Each row was made from one small tree. Brackets hold a mark, then the marks that hang from it, in the order of their numbers. Every link used is in the known rows. Write each row's tree.
Known rows:
[k_172 [k_496 k_314 k_410]]: [-5.28 -0.53  1.76 -2.97  4.43 -1.73  1.34  1.31  0.54  2.54  1.21  2.05
  2.18  1.49  3.11  4.05 -0.64  3.52  0.47  2.20  0.32  0.46 -0.60 -2.07
 -0.26  0.80 -7.24  0.37 -2.20  1.61 -0.96  0.66 -1.41  3.27 -1.64]
[k_314 [k_284 [k_172 k_496] k_712]]: [-4.19 -2.54  0.79 -5.91  1.33 -1.63 -3.30  3.85 -2.09  2.58  5.33  2.87
 -1.12  4.46  4.57 -2.77  1.46  4.35  0.20 -1.56  1.40  2.85 -0.68 -0.08
 -0.21  2.02 -5.15  1.35 -2.46  0.57 -1.45  3.07 -1.59 -0.21 -2.68]
[k_314 [k_284 [k_172 [k_496 k_410 k_522]] [k_712 [k_236 k_419]]]]: [-3.07 -4.73 -0.14 -4.04  0.95  2.93 -3.51  0.48 -1.76 -0.93  5.37 -3.99
  0.07  2.97  2.99 -1.71  2.65  4.38 -1.84 -0.81  1.43  4.13 -1.88 -0.15
  1.00  1.82 -2.45  1.54 -0.44 -1.92  0.37  2.47 -1.11  5.93 -1.55]
[k_410 k_496]: [-0.26 -2.03  0.16 -0.04  3.94 -4.56  0.19  2.79  1.74  4.43  2.78  3.82
  0.91  1.23  1.82 -4.51 -1.93  3.03  1.00 -1.07  0.99 -2.91  0.11  1.45
  1.49  2.80 -5.91  3.85 -0.89  1.05  0.76  0.56 -2.23  0.75 -2.95]
[k_496 [k_314 [k_284 k_172 [k_712 [k_236 k_419]]]] k_410 k_522]: [-3.70 -3.41 -1.74 -1.83  3.38  6.04  1.04  0.64 -0.89 -0.82  1.58 -5.25
  1.26  3.72  1.88 -0.60  3.77  4.08 -1.33 -1.26  0.74  4.89 -4.59 -0.18
 -0.76  2.52 -0.25  0.15 -0.49  0.17  0.25  1.76 -3.11  5.59 -1.44]
[k_314 [k_284 [k_172 [k_496 k_522]] k_712]]: [-3.81 -3.26 -0.11 -5.31  0.65 -1.98 -3.61  1.81 -0.52  2.19  4.67  1.61
 -1.47  3.48  3.02 -3.27  2.46  4.90 -0.30 -2.13  2.02  1.84 -1.47  0.74
 -1.30  1.09 -3.73  1.09 -2.52  1.10 -0.37  2.89 -2.60  0.10 -2.84]
[k_172 [k_496 k_314 k_410 k_522]]: [-4.64 -1.76  0.91 -2.24  3.84 -2.31  1.16 -1.04  2.30  2.01  0.21  0.57
  1.81  0.32  0.88  3.22  0.78  4.18  0.10  1.49  1.12 -0.84 -1.64 -1.22
 -2.06 -0.81 -5.71  0.06 -1.88  2.28  0.28  0.50 -2.39  3.45 -1.07]
[k_172 [k_496 [k_314 [k_284 k_712]] k_410]]: [-6.70 -1.36  0.23 -5.32  2.27 -0.55  2.21  1.46 -1.51  1.94  1.54 -0.62
  1.40  3.11  4.99  1.32  1.06  4.41  1.17  1.45  0.18  2.79 -1.52 -1.80
  0.25 -0.54 -7.02 -0.39 -2.00  0.51 -3.32  2.94 -1.14  3.21 -2.20]
[k_172 [k_496 [k_314 k_284] k_410 k_522]]: [-5.38 -1.85  1.26 -2.22  0.93 -1.34  1.69 -3.35  0.87  1.19  1.01  0.19
  0.78  0.15  3.38  1.94  1.90  3.47  0.69  0.50  0.90  0.35 -1.94 -2.09
 -2.27 -2.36 -5.26  0.20 -1.62  1.58 -1.49  1.81 -2.50  2.25 -1.45]
[k_419 k_236 [k_496 k_314 k_410 k_522]]: [-1.84 -0.95  1.72 -0.21  6.68  1.14 -2.92  0.20  3.44 -0.52 -0.06 -1.02
 -0.95  1.85 -1.87 -0.14  1.80  1.51 -1.00  3.00  1.06 -0.53 -1.71  1.50
 -1.23  1.67 -2.54  1.11 -0.12  1.02  2.61 -2.21  0.00  0.68  1.13]
[k_712 [k_236 [k_419 [k_496 [k_314 k_284] k_522]]]]: [-0.91 -2.07  0.09 -0.39  1.94  4.45 -1.59  1.29 -0.32 -1.78  1.73 -0.89
 -2.15  0.98 -1.49 -4.64  0.30  0.46 -0.87  2.25  0.24  2.76 -0.10  0.14
 -0.24  0.34  0.00  4.06  1.30 -0.30  2.11 -0.30 -0.42  3.45  3.28]
[k_236 [k_419 [k_496 [k_314 [k_284 k_172]] k_410 k_522]] k_712]: [-2.16 -1.70  2.39 -2.39 -0.35  4.51 -3.76 -0.54  1.77 -2.45  3.16 -0.64
 -2.61  2.61  2.41 -0.19  0.66  3.33 -3.01  0.17 -1.94  5.44 -1.04  0.39
 -1.30  4.82  1.86  2.51  0.89  1.62  0.36  1.02  0.79  3.50 -1.51]
[k_496 [k_314 [k_284 k_172]] k_410 k_522]: [-4.22 -1.49 -0.03 -0.46  3.22  1.23  1.26 -2.48  1.52  0.95  1.38  0.94
  1.06  2.00  3.75  1.42  5.05  3.84 -0.17 -2.99  1.21  1.43 -3.75 -0.72
 -3.39  2.05 -2.52 -0.99 -1.81  2.94 -0.17  0.92 -4.69  0.11 -3.13]
[k_172 [k_496 k_522]]: [-2.48 -2.74  1.80 -2.73  1.80 -4.62 -2.86  0.60  2.40  2.82  2.45  3.64
 -0.39  0.22 -1.53 -2.23 -0.43  3.08 -0.22  0.46  2.39 -2.78  0.20 -0.14
 -1.71 -0.70 -4.92  2.60 -1.41  2.06  1.87  0.01 -1.87  1.15 -0.34]
[k_496 k_314 k_410 k_522]: [-3.88 -1.20 -0.23 -0.60  5.86 -0.20  2.41 -0.14  3.35  1.81 -1.26  0.66
  2.41  1.60 -0.92  0.44  2.52  3.94  0.12 -0.48  1.54 -1.29 -3.00  0.24
 -1.97  1.67 -3.21 -0.13 -1.10  2.95  1.53 -0.71 -3.64  1.73 -1.60]
[k_419 [k_236 k_712]]: [-1.66 -3.18  3.20 -1.65  3.64  1.29 -2.90  2.01 -0.92  3.13  3.62  4.07
 -2.07  4.33 -1.64 -6.18 -1.48 -0.13 -3.04  0.97  1.71  0.94 -0.62 -1.90
  0.80  4.43 -1.50  3.91  1.29  0.36  1.03 -1.87 -0.30  1.10  1.12]
[k_419 k_236]: [-0.66 -2.77  2.51 -0.33  5.48  0.04 -3.28  3.64 -0.06  2.69  2.50  4.11
 -0.70  3.34 -2.55 -5.31 -0.56 -0.62 -1.47  0.96  2.82 -1.50 -0.70 -1.11
  0.99  3.39 -3.57  4.06 -0.45  0.69  1.62 -2.52 -0.29 -0.49  1.47]
[k_712 [k_236 [k_419 [k_496 [k_314 k_284] k_410 k_522]]]]: [-1.72 -2.14  0.42 -0.35  2.60  4.78 -0.98 -0.24  0.49 -2.77  1.53 -3.01
 -0.67  0.68 -0.25 -2.74  1.74  1.49 -0.77  2.31  0.04  2.79 -0.83  0.43
  0.40  0.96 -0.62  2.69  1.65 -1.02  1.88 -0.44 -0.15  4.64  2.01]

Which tree is each row?
[ 0.41 -1.90  1.45 -1.42  4.26  2.52 -4.42  5.14  0.38 -0.81  2.97  1.19
 -1.33  1.68 -2.87 -5.33 -1.48  0.77 -0.98  3.19  0.63  1.27  1.81  1.53
  2.27  3.74 -1.49  5.05  1.49 -1.12  3.70 -1.52  1.36  3.96  2.62] : [k_712 [k_236 [k_419 k_496]]]
[-1.93 -3.29 -3.77 -0.64  3.14  0.53  3.05  0.49 -0.94  3.46  3.03 -2.22
 -0.09  2.51  4.52 -3.09  1.46  4.41  0.01 -2.45  0.66  2.32 -3.50  1.34
 -0.78  0.31 -2.79  0.97 -1.16  0.30  0.00  3.23 -5.86  3.17 -2.58] : [k_410 [k_496 [k_314 [k_284 k_172 [k_712 k_236]]] k_522]]
[-0.77 -0.80  0.56 -1.05  4.72  3.95 -1.79  5.30 -0.37 -0.54  1.84  0.31
 -1.08  2.11 -2.18 -2.86 -1.71  0.48 -0.93  3.62 -0.21  2.58  0.68  0.27
  1.45  3.03 -1.50  4.43  0.82 -0.15  2.44 -1.16  0.57  4.24  3.16] : [k_712 [k_236 [k_419 [k_496 k_314]]]]
[-0.61  0.05  1.95 -1.84  3.67  1.81 -3.17  6.58  1.84 -0.69  0.76  2.45
 -1.30  2.49 -2.32 -2.15 -2.65  0.68 -0.42  3.15 -0.90  1.01  0.98  0.79
  0.50  3.70 -2.06  4.88 -0.82  2.46  1.03 -0.85  2.15  1.36  1.66] : [k_236 [k_419 [k_496 k_314]]]
[-1.37 -1.91  0.53 -0.11  2.85  5.31 -2.89  0.25  0.23 -2.84  3.08 -2.43
 -0.81  1.59  1.60 -0.20  2.62  2.06 -1.47  0.68 -0.08  4.26 -1.33  0.50
 -0.43  2.73 -0.31  2.08  0.49 -0.48  2.26 -0.06 -0.91  4.23  0.84] : [k_712 [k_236 [k_419 [k_496 [k_314 [k_284 k_172]] k_410 k_522]]]]
[-2.65 -1.60  1.97 -1.48  4.82  2.40 -2.32 -1.42  2.51 -0.10  1.18 -0.84
 -2.38  2.55 -0.85 -1.04  0.58  2.20 -2.74  2.90 -0.06  1.95 -1.63  0.72
 -1.08  2.98 -0.30  1.19  1.54  0.63  1.85 -1.63  0.02  2.40  0.78] : [k_419 [k_236 k_712] [k_496 k_314 k_410 k_522]]
[-3.25 -2.68  2.39 -2.42  0.45 -2.06 -3.67 -2.75  1.01  0.85  4.92  2.57
  0.11  1.08  5.00  0.61  3.64  3.98 -0.41 -2.65  1.76  0.57 -1.10 -0.73
 -1.86  0.88 -4.33  0.53 -1.83  1.02 -0.03  1.47 -2.47  0.17 -3.32] : [k_314 [k_284 [k_172 [k_496 k_410 k_522]]]]
[-1.01 -2.16 -1.27  1.02  1.96 -1.77  2.01 -1.16  1.14  3.45  2.82  1.76
 -0.18  0.95  4.96 -1.43  0.85  3.21  0.26 -3.27  0.44 -0.09 -2.82  0.27
 -2.42  0.51 -3.42  1.97 -2.12  2.76 -0.67  2.22 -5.30 -0.27 -3.45] : [k_410 [k_496 [k_314 [k_284 k_172]] k_522]]
[-2.90 -1.88  2.41 -1.49  2.31  3.93 -3.70 -3.21  0.78 -0.84  3.55 -0.73
 -3.39  3.05  3.57  0.12  2.70  2.19 -3.04  0.32 -0.40  4.46 -2.27  0.04
 -2.12  2.93  0.44  0.59  0.73  0.62  0.44 -0.22 -0.91  0.83 -0.37] : [k_419 [k_236 k_712] [k_496 [k_314 [k_284 k_172]] k_410 k_522]]
[-1.54 -1.16 -0.66  0.35  2.52 -1.25  2.25  1.30 -0.70  3.89  3.66  3.14
  0.22  2.20  7.02 -0.60 -0.21  2.52  0.40 -2.58 -0.26  1.31 -1.78 -0.74
 -0.74  1.91 -5.21  2.31 -2.32  2.27 -2.10  2.51 -4.37 -0.46 -3.70] : [k_410 [k_496 [k_314 [k_284 k_172]]]]
[-6.26 -2.29 -0.28 -4.54  1.77 -1.02  2.00 -1.01  0.36  1.36  0.65 -1.91
  0.99  1.90  2.92  0.68  2.08  4.94  0.79  0.86  0.94  1.47 -2.54 -0.57
 -1.23 -1.83 -5.24 -0.46 -1.75  0.79 -1.98  2.94 -2.26  3.50 -1.90] : [k_172 [k_496 [k_314 [k_284 k_712]] k_410 k_522]]
[-2.53 -3.34 -0.53 -3.50  2.47  3.03 -2.73  1.52  0.43 -2.45  2.40 -4.29
 -1.06  2.84 -0.56 -6.97  2.97  3.73 -0.02  0.83  1.18  2.73 -0.74  2.69
  2.07  1.62 -0.65  2.42  1.93 -2.57  1.65  1.04  0.53  4.31 -0.26] : [k_314 [k_284 [k_712 [k_236 [k_419 [k_496 k_410 k_522]]]]]]
[-0.43 -1.85  0.10 -0.65  4.50  3.48 -1.97  3.58  1.03 -1.00  1.25 -0.83
 -1.32  1.21 -3.91 -3.50 -0.75  0.89 -1.32  2.98  0.33  1.56 -0.18  1.10
 -0.01  1.86 -0.33  3.96  0.97  0.45  3.55 -1.28 -0.07  4.38  3.60] : [k_712 [k_236 [k_419 [k_496 k_314 k_522]]]]
[-2.11 -2.84 -2.91 -1.14  2.62 -1.36  2.32  1.09  0.65  3.65  2.62 -0.58
 -0.07  2.68  4.49 -2.74  0.79  4.73  0.31 -3.02  0.56  0.94 -3.56  1.55
 -1.50  0.89 -3.33  1.47 -2.29  2.17 -1.10  3.49 -5.03  0.77 -3.76] : [k_410 [k_496 [k_314 [k_284 k_172 k_712]] k_522]]
[-3.06 -1.62 -2.39 -2.16  2.96 -1.50  4.47  3.30 -0.92  4.25  1.50  0.36
  0.26  3.22  4.67 -4.29 -1.16  3.32  1.68 -0.81 -0.16  1.16 -1.92  0.38
  1.07  0.55 -5.38  2.24 -1.40  0.81 -2.80  3.32 -3.39  1.28 -3.03] : [k_410 [k_496 [k_314 [k_284 k_712]]]]
[-4.64 -1.15 -1.65 -3.40  4.61  1.58  0.75  0.14  1.18 -0.70  0.24 -3.40
 -0.70  2.49  1.31 -2.89  4.39  4.75  1.38  1.44  0.60  2.74 -1.94  2.90
 -0.53 -0.11 -2.01 -0.79  0.99 -0.89  1.32  1.08 -2.05  2.86 -0.41] : [k_419 [k_496 [k_314 [k_284 [k_712 k_236]]] k_410 k_522]]
[-5.12 -2.71 -2.56 -2.53  4.51  3.66  2.51 -0.50 -0.61  0.80  1.62 -3.31
  1.21  3.92  3.37 -0.58  5.49  5.14 -0.35 -1.87  1.39  3.89 -4.59  0.42
 -1.61  1.69 -1.72 -1.93 -0.70  0.35  0.46  1.72 -5.11  3.44 -2.37] : [k_496 [k_314 [k_284 k_172 [k_712 k_236]]] k_410 k_522]
[-1.71 -1.70  2.06 -1.76  1.40  3.23 -4.25 -1.52 -0.19  0.16  3.90  1.69
 -5.27  3.39  2.02 -2.30  1.25  0.65 -3.17  0.49 -0.03  4.28 -1.62 -0.41
 -2.93  2.06  1.30  2.19  0.42  1.57  0.62 -0.05 -1.13 -0.97  1.20] : [k_419 [k_236 k_712] [k_496 [k_314 [k_284 k_172]] k_522]]
[-3.92 -3.94 -1.11 -4.89  5.29 -0.37 -3.09  1.96  0.00  1.79  4.35 -2.48
  1.24  3.35  1.60  0.61  2.78  6.79 -1.25 -0.43  2.31  2.14 -2.19  1.73
  0.11  2.68 -4.09 -0.95 -1.30 -1.27  2.69  1.42 -2.99  5.99 -2.30] : [k_284 [k_172 [k_496 k_410 k_522]] [k_712 k_236]]
[-4.66 -1.53 -0.15 -0.43  2.93  0.64  3.03 -2.77  1.71  0.78 -0.67  0.32
  1.28  1.49  1.87 -1.13  3.94  3.20  0.85 -1.34  1.26  0.19 -3.11 -1.02
 -2.53 -0.06 -3.00 -0.30 -0.55  2.16 -0.48  0.59 -3.82  0.60 -2.02] : [k_496 [k_314 k_284] k_410 k_522]
[-2.91 -1.71  0.16 -2.14  5.14  2.97 -3.68  0.53  1.23 -1.18  1.93 -3.10
 -1.86  4.10  1.95 -0.39  3.87  2.95 -0.99  0.66  0.83  2.98 -3.06  2.01
 -1.32  2.08 -1.78  0.06 -0.88  0.33  0.70  0.15 -0.70 -0.07 -0.41] : [k_419 k_236 [k_496 [k_314 [k_284 k_172 k_712]] k_410 k_522]]
[-0.96 -2.56  3.19 -2.65  1.19  1.47 -5.40  0.87  4.17 -2.25  2.37 -0.44
 -1.82  1.71 -2.55 -3.98 -1.00  3.60 -2.55  1.51 -0.66  1.48  0.57  2.00
  0.79  5.30  1.12  4.01  2.19  0.33  2.66 -1.09  2.47  4.72 -0.73] : [k_236 [k_419 [k_496 k_410 k_522]] k_712]
[-2.47 -2.79 -3.28 -1.28  2.27 -1.81  4.12  0.91  0.82  3.68  0.83 -1.12
 -0.02  2.12  2.73 -4.96 -0.05  4.01  1.23 -1.75  0.67 -0.05 -3.01  1.45
 -0.70 -0.85 -3.66  1.85 -1.25  1.45 -1.32  3.12 -4.23  1.42 -2.83] : [k_410 [k_496 [k_314 [k_284 k_712]] k_522]]
[-4.49 -0.89 -1.23 -3.92  3.81  1.65  1.23  5.02 -2.29  3.07  2.27  2.73
 -0.41  5.58  3.65 -2.27  2.00  3.22  0.23 -1.73  0.64  3.65 -2.70 -0.62
 -1.06  3.11 -3.16  0.41 -2.72  2.56 -1.59  2.36 -3.40 -0.99 -2.11] : [k_496 [k_314 [k_284 k_172 k_712]]]
[-1.85 -2.20 -1.67 -3.46  6.64  4.77 -3.27  5.49  0.89 -1.00  2.41 -4.37
  0.14  4.34 -0.70 -0.15  1.75  5.00 -1.94  1.11  0.18  4.39 -2.61  3.01
  0.53  5.42 -0.28  0.81 -0.64 -0.32  3.13  0.42 -0.99  6.13 -0.50] : [k_284 k_172 [k_712 [k_236 [k_419 [k_496 k_314 k_410 k_522]]]]]
[-4.85 -3.73 -0.69 -3.69  1.05  3.29  1.57 -0.74 -1.40 -0.72  1.22 -5.60
  0.93  1.77  1.52  0.09  0.92  3.63 -0.73  2.23  0.34  3.67 -2.55 -1.43
  0.27 -1.66 -3.26  1.12 -0.28 -1.03 -0.93  2.33 -1.06  7.76  0.57] : [k_172 [k_496 [k_314 [k_284 [k_712 [k_236 k_419]]]] k_410 k_522]]
[-3.29 -1.80  0.02 -2.28  4.93  2.52 -1.84  0.38  1.51 -1.06  0.15 -3.64
 -1.86  3.31  0.21 -2.65  3.07  2.34 -0.12  2.23  1.06  1.73 -2.58  2.15
 -0.56  0.38 -1.95  0.61  0.19 -0.34  0.26 -0.13 -0.08  0.69  0.53] : [k_419 k_236 [k_496 [k_314 [k_284 k_712]] k_410 k_522]]
[-0.85 -1.73  0.15 -0.40  5.06  3.90 -1.56  1.91  1.91 -1.89  0.88 -2.83
  0.28  0.77 -2.53 -1.27  0.47  2.06 -1.04  3.12  0.24  1.90 -0.65  1.35
  0.66  2.41 -0.89  2.70  1.41 -0.45  3.48 -1.38 -0.14  5.87  2.15] : [k_712 [k_236 [k_419 [k_496 k_314 k_410 k_522]]]]
[-3.19 -2.16 -0.28 -4.65  2.82 -0.16 -2.66  4.68 -1.41  2.65  4.21  3.30
 -1.02  5.42  3.02 -5.51  2.83  3.79  0.24 -2.98  1.71  2.38 -1.47  0.79
  0.16  4.25 -3.01  1.38 -1.88  1.15 -0.28  2.10 -2.54 -1.67 -3.23] : [k_314 [k_284 k_172 k_712]]
[-0.58 -1.03  1.20 -0.40  5.87  0.60 -3.41  2.21  2.55  0.80  0.36  1.31
 -2.80  2.10 -3.47 -2.40  0.05  0.30 -1.05  2.99  1.32 -0.78 -1.22  1.18
 -1.93  0.80 -1.65  2.64 -0.66  2.03  2.64 -2.22 -0.43 -1.18  2.93] : [k_419 k_236 [k_496 k_314 k_522]]
